Each row comes from the steps of one walk. Every step used is in the known rows, and no mark comes twice. Write the walk behind each row, first mark first.
Known rows
N > V > Q > Z > B: 16 -3 -7 10 -19 -25 -3 -7 -7 2 28 27 6 13 -4 3 -7 23 4 1 -13 5 6 3 -33 9 21 13
Y > Q > Z: -9 -10 -3 7 -37 -20 -6 38 0 8 25 10 9 0 5 -7 -3 -3 -6 -2 22 0 -8 4 -19 17 23 6
N > V: 27 -12 -5 10 8 -18 -11 -15 -10 11 10 24 8 -4 2 3 3 5 0 -20 -5 8 3 6 -15 29 19 9
B > W: -8 -10 -2 7 27 17 1 18 -27 8 14 27 6 -1 5 5 -4 -11 -10 3 13 0 -20 14 -3 -3 7 -25
L > B > Z: -9 -18 -8 13 -24 -4 -8 -30 -35 7 19 26 33 -3 -11 1 -9 -6 -9 5 33 4 -9 -7 -26 11 21 -1
Q > K: 10 -24 0 6 8 8 -4 2 -16 14 18 32 -2 0 -10 0 0 -8 -6 -16 4 4 -12 -2 -20 3 8 2
N > V > Q: 33 5 -3 13 1 -26 0 -17 -14 10 13 36 11 3 8 7 -12 9 0 -8 -13 10 17 15 0 23 16 20
K > Q > R > E: 7 -26 -9 -3 -23 18 -10 34 -2 29 16 46 -19 -14 0 6 -7 -13 -10 -7 1 -9 29 38 2 12 25 58
L > S > R > Q: 23 -22 -4 8 12 44 -15 0 -11 14 15 -9 -7 -18 -7 1 1 -17 -11 -7 1 7 -17 17 -12 14 20 24
N > V > Q > Z: 18 13 -2 14 -15 -27 -6 1 -10 7 25 31 3 11 3 -2 -9 10 1 -5 -3 6 13 16 -27 10 19 2
K > Q: 9 -8 -3 3 -3 12 7 26 -12 10 15 31 9 -9 -21 14 -5 4 -6 -2 -3 12 38 10 -9 -1 9 18
E > R > Q: -15 -18 -7 1 12 1 -1 19 -22 16 15 16 11 -16 13 4 9 -19 -11 -2 14 10 16 30 -4 34 7 2
B > L > S: 24 0 1 5 0 26 -5 16 -13 1 10 -2 2 -8 16 8 -6 -9 -5 -6 14 20 -39 14 -6 31 26 16
Z > B: 3 -27 -4 2 -3 4 1 9 -9 3 15 11 10 -5 -8 7 1 11 -2 -3 -8 4 -7 -12 -15 10 11 15
S > R > Q > V > N: -8 -11 -21 7 -5 18 11 0 -5 17 14 5 -38 -7 2 -1 -4 -11 -12 -7 -3 -9 14 4 17 4 7 1
K > Q > Z > B > L > S > R > E: 33 -9 -6 -2 -33 54 -23 -8 -6 16 27 18 -8 -7 -15 8 1 9 -9 11 3 5 -13 26 -16 -9 35 50
E > R: 1 -8 -4 -2 1 -9 1 15 -23 16 12 24 12 -17 8 7 13 0 -5 -13 17 1 -1 10 -2 35 5 1
R > Q > Y: -3 -6 -2 10 -5 17 -3 26 5 11 12 5 -24 -6 26 -2 -13 -20 -11 -1 0 17 -11 12 -22 3 9 9
S > R > Q > K: 13 -29 -3 6 26 38 -12 -14 -24 24 22 19 -9 -6 -11 -1 5 -17 -13 -10 -5 3 -1 15 -24 -19 7 12
B > L: 6 2 0 5 10 15 1 8 -22 9 11 10 6 -4 21 13 -1 -6 -7 -1 3 18 -7 15 -4 -2 10 3
N > V > Q > K: 36 -6 -1 11 8 -18 -4 -23 -19 16 20 51 3 11 -1 2 -10 3 -1 -14 -10 9 7 13 -12 11 15 17
Z > B > L > S: 24 -11 -2 2 -5 25 -5 10 -10 -2 14 -4 4 -4 12 11 -5 3 -1 0 6 18 -42 4 -12 29 27 26
B > Z > Q > V > N: -39 2 -32 5 -33 -1 22 -4 7 1 18 16 -26 10 7 0 -23 10 -6 -3 5 -12 -1 -6 21 21 15 -13
L > B > Z > Q > K: -8 -28 -16 7 -24 3 -8 -27 -19 13 29 35 13 11 -18 1 -15 -2 -5 2 17 3 -22 0 -30 2 21 7
R > S: 16 -6 0 4 10 18 -10 5 -19 6 15 21 -11 -9 -6 -10 -4 -1 -5 -10 2 26 21 12 -8 12 15 4
L > B > Z > Q > V: -21 -16 -31 12 -41 -6 2 -18 -7 5 25 24 9 16 -18 6 -26 -4 -11 -4 11 0 -3 7 -18 27 21 5
Q > Z > B > L > S > R: 34 -2 -1 2 -6 48 -16 -5 -16 5 23 -11 -13 -5 -4 8 6 11 -2 -4 2 3 -48 4 -33 -7 26 22
E > R > S: 15 -1 -2 -4 10 9 -9 6 -30 12 16 31 -8 -16 3 -8 8 1 -5 -13 16 22 20 21 -2 31 12 1
Q > Z: -9 -3 -1 9 -14 -2 -6 26 -6 4 22 12 -1 -1 -8 -4 0 1 -5 -6 11 2 -3 -1 -35 1 14 -15

Write each row's walk
-17 -18 -19 8 -34 -2 -4 -21 -15 8 23 15 23 3 -13 6 -17 4 -5 11 16 4 -14 1 -19 12 23 10
L > B > Z > Q
-23 -12 -4 11 -5 5 -8 30 -7 7 26 6 -2 -1 -4 -7 -2 -15 -10 3 9 9 9 19 -36 1 15 -14
R > Q > Z
57 12 -4 7 -9 26 -17 -29 -17 7 26 7 -9 3 4 9 -2 20 2 -3 -12 7 -33 16 -27 2 31 36
N > V > Q > Z > B > L > S > R
18 16 4 9 -20 1 9 18 2 9 10 19 -24 1 27 3 -22 -1 -4 -1 -6 12 -12 3 -8 -1 5 20
V > Q > Y
10 -30 -1 4 -13 -11 -5 16 -10 18 21 29 10 0 4 -4 -4 -12 -6 -11 14 4 -15 -1 -6 19 18 22
Y > Q > K
2 -18 -18 1 -21 17 -18 6 -20 16 28 28 -29 -3 -1 -8 -20 -3 -2 -9 11 7 7 28 -25 17 34 34
L > B > Z > Q > R > S
-29 -5 -18 4 -16 12 5 -13 -4 -1 20 12 16 4 -1 6 -17 13 -6 1 4 0 -9 4 -7 11 16 -1
B > Z > Q
15 -9 -2 4 -5 -4 6 39 -13 19 15 29 -26 -7 21 7 -15 -7 -2 -16 -8 -10 9 23 -3 12 13 42
V > Q > R
-12 -12 -21 5 -38 -25 18 27 7 12 13 14 -24 0 16 -3 -13 -6 -7 -8 14 -9 4 -9 33 36 18 10
Y > Q > V > N
27 -19 -6 -1 -48 32 -28 -10 0 18 26 3 3 -8 9 0 1 -1 -10 8 15 -2 -46 20 -2 14 43 55
Y > Q > Z > B > L > S > R > E
18 -20 -5 -3 -10 8 -14 45 -12 19 19 25 -31 -12 19 -12 -9 -12 -4 -22 8 8 13 27 -3 30 30 48
Y > Q > R > S
4 -11 -4 6 -7 28 -11 24 -8 -5 26 -10 -1 2 12 2 -5 -7 -5 9 10 21 -33 20 -32 21 33 13
R > Q > Z > B > L > S
15 -18 -19 7 2 45 -6 -5 -11 6 21 -5 -16 4 -3 11 -8 -14 -15 -8 -11 10 -12 27 -15 18 21 27
Z > B > L > S > R > Q > V
19 10 -4 8 -9 -10 -2 -9 -19 3 27 25 7 16 18 12 -7 18 2 9 -12 16 -1 18 -26 -4 21 13
N > V > Q > Z > B > L
4 -35 -9 -2 -37 -8 -17 35 6 30 15 31 -11 -14 30 -4 -7 -22 -11 -11 14 -15 -7 31 16 38 34 63
Y > Q > R > E
-24 -14 -20 -1 -12 16 0 24 -3 11 20 18 -18 -1 17 6 -17 3 -3 -16 -2 -18 -10 19 -16 18 23 26
B > Z > Q > R
-23 -23 -22 -2 -32 17 -13 5 6 20 20 31 -14 -4 18 0 -17 -4 -10 -6 4 -19 -11 34 4 24 31 42
B > Z > Q > R > E
-11 -6 -19 7 -18 -8 18 17 2 8 10 16 -35 -1 5 -1 -10 -1 -6 -11 5 -8 8 -11 20 21 8 -9
Q > V > N
-10 -25 -7 3 -37 -17 -4 30 0 3 28 10 14 3 -2 -2 -2 10 -2 3 9 -1 -11 -8 -27 15 24 17
Y > Q > Z > B
2 -8 -17 7 -12 7 14 26 -5 7 18 35 -6 6 -26 12 -15 -3 -12 -14 -7 8 47 16 -9 14 8 13
K > Q > V
18 -14 -3 -1 11 23 -14 34 -17 15 17 26 -40 -12 9 -10 -6 -8 -3 -25 -1 9 17 25 -15 16 21 29
Q > R > S
-27 -10 -23 3 -10 -12 17 22 -9 15 14 19 -31 -6 16 -1 -2 -15 -10 -6 15 -5 21 15 23 37 7 -10
E > R > Q > V > N
2 -23 -10 2 -3 8 -1 6 1 14 22 23 -6 6 -12 3 -8 2 -3 -10 -7 4 -16 5 -13 3 12 11
Z > Q > K
34 -7 -4 1 -25 32 -16 4 -12 8 26 -11 -2 -5 7 6 3 8 -3 -1 9 2 -52 5 -20 6 33 40
Y > Q > Z > B > L > S > R
33 -4 -7 7 2 -20 -4 18 -13 20 14 38 -24 -1 22 7 -11 -2 2 -24 -15 -9 12 29 -10 27 20 46
N > V > Q > R
-9 -6 -17 -2 -5 32 -10 16 -12 8 24 25 -36 -2 12 -9 -18 4 -3 -17 -1 4 10 30 -14 15 28 24
B > Z > Q > R > S
42 2 -5 4 9 0 -14 10 -18 17 19 44 -38 -3 14 -8 -14 0 2 -24 -14 13 32 38 -8 25 26 42
N > V > Q > R > S
-4 -10 -4 10 1 28 -14 11 -15 14 26 0 -9 -6 -11 -4 6 -10 -11 -2 1 1 5 18 -37 -19 11 -4
S > R > Q > Z
-2 -7 -6 4 5 40 -9 0 -24 11 29 -4 -3 1 8 10 6 1 -8 10 -8 11 -8 20 -36 -31 14 10
S > R > Q > Z > B > L
12 -18 -7 -2 -4 14 4 57 -11 21 16 34 -27 -12 -4 13 -6 -6 -3 -19 -6 -7 30 23 -18 5 15 44
K > Q > R
9 -24 -7 6 -10 34 -16 9 -5 2 29 -10 -8 -4 -19 -2 3 3 -5 2 -2 2 -24 5 -43 4 26 18
L > S > R > Q > Z > B
-25 -6 -6 5 -4 -5 -6 32 -18 12 27 15 1 -7 7 -4 9 -14 -10 0 20 5 11 28 -33 19 11 -17
E > R > Q > Z
-21 -15 -15 3 -5 16 0 -18 -10 6 26 31 8 12 -6 0 -14 7 -6 -6 4 0 -18 3 -18 1 16 -3
B > Z > Q > K
-18 -5 -6 -1 -1 11 -2 18 -27 9 29 10 5 1 23 9 9 -2 -7 12 9 16 -3 29 -31 3 13 -2
E > R > Q > Z > B > L
11 -18 -5 2 -23 0 -8 18 -4 27 15 41 -19 -9 22 1 -15 -15 -9 -6 -2 -12 8 37 14 21 23 56
V > Q > R > E
-6 -23 -6 5 -3 26 -11 5 -12 9 29 -1 -4 -4 -17 0 7 4 -6 4 -10 -1 -2 5 -43 -17 14 8
S > R > Q > Z > B
-33 -5 -31 8 -24 6 11 -8 1 -3 22 21 4 17 -7 6 -25 5 -12 -12 -2 -2 1 10 -7 26 16 -5
B > Z > Q > V
